Each row was made from one small tree. The marks that hang from a mark follow it in brackets, in the order of their numbers. Every link used is in the known rows. Write each row's tree.
Known rows:
K_970{K_412{K_537{K_358{K_944} K_548}}}: [  5.4 -31.4   3.5  -3.1  23.6  13.9 -20.6 -20.6 -39.2  24.5 -32.9 -13.1
   7.0  -5.4   2.3   2.2  17.4  -1.0   3.1   7.7   1.6]
K_970{K_412{K_537}}: [  2.4 -24.0   8.1  -5.5  13.4   6.3  -5.5   0.1 -12.6  16.1  -8.1 -13.0
  -1.9 -11.3 -22.9   8.2  -2.5 -11.7   9.6 -11.9   9.0]
K_944{K_537}: [ 12.8 -25.8  20.1  -2.5  10.5   7.3  -0.5  14.4   8.3  32.2 -16.2 -11.5
 -10.8 -10.1 -16.1  -6.4 -14.8  -0.8   3.7 -18.0  -1.8]
K_537{K_944{K_358{K_548{K_412} K_970}}}: [ -3.1 -44.2   9.3  -2.2  14.5   7.3 -44.7  -1.4 -10.4   2.6 -35.3   3.1
   0.8  -6.1 -37.6 -29.7  13.5  -8.9   1.0  -5.3  -6.2]
K_358{K_537{K_944 K_970}}: [ 10.5 -38.6   7.5   3.5 -23.4   0.2 -30.8  12.8  -2.7  15.1  -4.6 -34.2
  -3.1 -18.3  -9.2 -25.7   6.6   3.9   0.6 -13.5   0.0]
K_548{K_412{K_537{K_970}} K_944}: [  6.2 -53.9   8.4   3.9 -26.3  16.5 -34.0  -8.6   7.1  -9.1   3.1 -12.9
 -10.4 -11.5 -19.7  -1.1   0.0 -14.0   1.4 -21.8   1.4]
K_970{K_412}: [  2.8 -18.2  11.3  -7.7  16.8  -1.3  -4.6   8.2  -4.5   8.0  -1.9  -1.6
  -4.2 -10.6 -24.6  10.7   4.6  -6.4   8.9 -16.3   3.9]
K_358{K_537 K_970}: [  3.6 -32.1  19.4  -1.9   8.9   2.2 -23.6  12.3 -12.1  20.1 -25.8  -6.4
   8.9 -13.8 -29.2 -13.5 -24.9  -3.3   3.6 -16.3 -12.0]
K_358{K_537}: [  4.3 -26.5  14.2  -1.4  -2.2   3.7 -12.1  11.8  -7.4  30.5 -10.0 -18.1
   1.8 -16.3 -29.1 -10.6 -20.2 -11.2   2.5 -23.2  -1.1]
K_548{K_412}: [  1.1 -34.9  18.2   0.6   1.9   6.1 -18.8   5.3  14.9  -1.7  -8.6  -4.4
  -7.5  -9.5 -28.2  -4.3  -0.6 -20.7   2.5 -31.0  -4.6]
K_358{K_548{K_412}}: [ -5.6 -35.7  16.5  -1.6  11.4   9.1 -30.6  -7.2 -11.1  -0.1 -17.3  -0.7
   0.7 -14.1 -47.3 -11.7   2.8 -20.4   7.4 -34.8  -2.5]
K_358{K_970{K_412}}: [  0.4 -23.1  15.1  -8.2  26.1  -3.9 -15.5  11.6  -6.7  -1.3 -17.0  10.5
   2.9  -7.6 -22.4   7.8   0.8   3.2   9.1 -10.2  -6.3]
K_358{K_537{K_944} K_548{K_412}}: [ -2.6 -41.3   5.5   3.8   5.0   5.9 -40.5   0.1 -16.8  19.1 -27.6 -22.5
   0.7 -16.7 -40.4 -44.1   2.2 -17.5   4.9 -27.2  -2.2]
K_358{K_537{K_944} K_970}: [  3.5 -35.6  12.5   0.6   5.7  -1.0 -29.7  11.1  -7.4  19.5 -30.6 -22.2
   4.0 -13.4 -17.8 -28.9 -13.0   2.5   0.6  -9.3  -8.0]
K_412{K_537{K_358 K_548{K_944}} K_970}: [  1.5 -50.5  10.9  -8.0  -1.9  30.7 -28.8 -23.7 -13.8  14.3 -24.3 -18.7
  -7.2 -12.5   0.0 -10.8  -5.3 -11.8  -3.3   3.4   0.1]
K_537{K_358 K_548{K_412{K_970}}}: [  0.4 -49.3  20.9  -3.2   5.3  20.9 -40.1 -13.7   6.9  -9.5 -22.6  -0.5
  -9.4  -9.7  -1.3 -21.8  15.9 -21.9  -1.9 -10.3 -12.9]
K_944{K_358}: [  6.3 -25.0  13.6  -6.7   0.0   8.7  -2.5   9.1  -0.2  28.5  -5.7  -5.9
  -4.8  -8.6 -29.1   7.6  -3.3  -9.8  -1.1  -7.3   5.1]
K_537{K_944 K_970}: [  6.0 -37.8  10.6   0.6 -20.1   1.9 -24.9   6.7   7.8  -1.1   1.3 -29.8
  -8.2 -15.3  -4.1  -9.2  19.5   6.5   0.2 -13.0   2.7]
K_412{K_537{K_548 K_944} K_970}: [ -3.8 -51.1   9.9  -5.2   0.4  22.7 -37.5 -12.2 -11.3   7.5 -43.4 -42.9
  -7.7 -11.1  12.1 -37.1   2.6 -13.9   3.8  -0.4   7.5]
K_358{K_537{K_548 K_944}}: [  4.3 -41.4   6.0  -0.6  -4.4   8.8 -25.3   4.2  -1.2  22.5 -30.8 -38.2
  -3.5 -15.6  -3.5 -38.6   0.3   0.9   0.5 -14.8   5.7]
K_537{K_944}: [  1.6 -29.6  10.9  -1.9  -1.1   2.9 -12.4   5.9   6.8  15.7 -10.6 -30.1
  -8.2 -13.7 -13.9  -8.5   4.6  -3.7  -0.4 -16.1   5.0]

Write each row's tree:
[ 15.6 -54.2  17.2   3.4 -10.4  14.6 -36.3   7.5  22.2  -8.3 -20.8  -6.0
 -15.4  -7.8   8.0 -30.1  13.5   2.7   3.9 -20.6  -5.6] | K_944{K_537{K_548{K_412} K_970}}
[  2.4 -49.3   5.3   6.5 -14.2   4.6 -55.3   0.6 -15.8   0.8 -16.7 -20.7
   1.0 -19.0 -29.4 -44.2  16.5  -8.5   4.7 -25.0  -3.9] | K_358{K_537{K_944 K_970} K_548{K_412}}
[  3.3 -22.9   7.3  -1.8  32.2  -3.2 -29.4  15.9 -43.5  22.0 -41.2   5.8
  18.4  -3.0 -17.7  -7.3 -16.3   0.5  10.2   1.2 -14.3] | K_358{K_537 K_944 K_970{K_412}}
[  5.8 -29.0  12.3   1.8   8.0  12.9 -12.5 -17.6 -37.4  35.9 -22.1 -23.0
   8.9  -9.4 -14.3  10.2  -2.0 -10.2  -3.6  -0.5  -5.5] | K_412{K_537{K_358{K_944}}}
[ 15.3 -29.0  25.7  -0.8  20.3   3.9 -11.3   6.1  -0.1  29.0 -21.4   3.7
  -4.5 -10.1 -14.0  -4.9  -7.1   9.6  -3.7  -2.0 -18.1] | K_944{K_537{K_358{K_970}}}
[ -6.3 -22.4   9.3  -8.1  43.6   0.5 -37.6  -1.7 -56.4   8.0 -47.7  11.7
  22.2  -3.7 -33.1   0.6  -0.5   4.4  14.2  -3.4  -8.9] | K_358{K_548 K_944 K_970{K_412}}
[  0.0 -45.3  18.2  -6.2   2.6  26.5 -29.3 -21.8 -18.4  14.4 -27.8 -21.7
  -2.9 -14.2   2.7 -16.0   2.9 -16.2   0.6   0.9  -2.8] | K_412{K_537{K_358 K_548} K_970}
[ -8.4 -40.3  11.0   0.9  19.4  16.2 -60.2   1.0 -53.3  16.3 -53.7  -4.0
  15.3  -5.7 -32.6 -39.8 -18.5 -32.9  10.6 -13.8 -18.0] | K_358{K_537 K_548{K_412{K_970}} K_944}
[ -0.6 -29.6   6.1  -6.0   7.2   8.1 -20.6  -2.1 -20.5  30.7 -19.9 -18.9
  -1.3 -12.2 -36.2 -16.7  10.4  -4.2   0.9  -3.9   9.9] | K_537{K_944{K_358{K_548}}}
[ 18.4 -27.8  12.6  -3.5   5.4   0.6 -13.1  19.6   0.3  11.8  -0.2   1.9
 -11.7  -8.6  -5.9  -2.9   9.7   9.4  10.3  -7.7  -0.9] | K_944{K_537{K_970{K_412}}}
[ -3.5 -45.6  14.0  -4.8   1.4  18.4 -34.1   4.6  10.4  -7.7 -14.3   2.2
 -13.1  -6.8 -21.2  -9.5 -15.3 -29.3   2.3 -18.4  -8.4] | K_548{K_412{K_970} K_944}
[ -2.1 -22.2  15.6  -9.0  36.0  -0.4 -24.9 -10.1 -34.6   8.1 -17.6  18.7
  10.7 -15.1 -41.1   5.1  16.1   5.8   6.5  -4.9 -10.5] | K_537{K_358{K_548 K_970{K_412}}}
[  2.1 -38.5  12.8  -2.2   0.9  16.0 -25.7 -14.9 -19.0  22.8 -18.0 -33.9
  -7.2 -14.8  -2.0 -17.4   7.6 -17.8  -4.2   7.8  -4.0] | K_412{K_537{K_358 K_944} K_970}
[ -5.0 -40.4  12.4   4.6  25.8   6.9 -55.7   0.8 -48.4  13.4 -58.2   4.3
  22.6  -6.4 -39.8 -30.4 -16.7 -13.1   7.7 -16.6 -21.3] | K_358{K_537 K_548{K_412} K_944 K_970}
[  7.0 -36.7   9.1  -7.0  -2.9   5.3 -26.6   3.3   1.0 -12.8  -5.3  -5.3
  -4.4 -11.6   0.9  -0.9  27.9  11.9   9.7 -11.8   7.0] | K_537{K_548 K_970{K_412}}
[ 22.3 -47.8   7.8   1.9 -15.5  15.2 -24.2  18.1  21.0  15.5   1.2  10.8
 -22.2  -2.7 -15.5 -10.0  -1.4  -4.4  -2.8  -4.3  -3.9] | K_548{K_412 K_944{K_358 K_537{K_970}}}
[ -3.3 -40.8  11.7  -4.1   0.1  15.8 -28.1  -2.9 -13.8  12.9 -28.7 -38.4
  -6.2 -11.8  -3.3 -23.4  -7.2 -21.5   3.4  -1.8   3.1] | K_412{K_537{K_944} K_970}
[ 11.7 -51.9   8.8   9.7 -23.9   8.9 -37.3 -16.9   3.6  -2.7   4.8 -27.5
 -10.5 -16.0  -3.5 -15.7  34.6 -10.1  -6.9  -8.4  -4.7] | K_548{K_412{K_537{K_358 K_944 K_970}}}
[ -4.7 -53.9  12.6  -2.3   2.2  17.3 -49.4  -2.5  14.3 -16.8 -39.0 -20.9
 -14.0  -6.8   9.2 -44.0  13.8 -19.8   2.4 -10.8  -3.8] | K_537{K_548{K_412{K_970}} K_944}
[  4.7 -38.9   7.4  -9.9  21.5  13.4 -23.9  -3.6 -16.3  12.6 -36.6   2.6
   3.7  -2.3  -9.4  -6.1   6.2   1.9   6.8  11.6   5.0] | K_944{K_358{K_970{K_412{K_537{K_548}}}}}
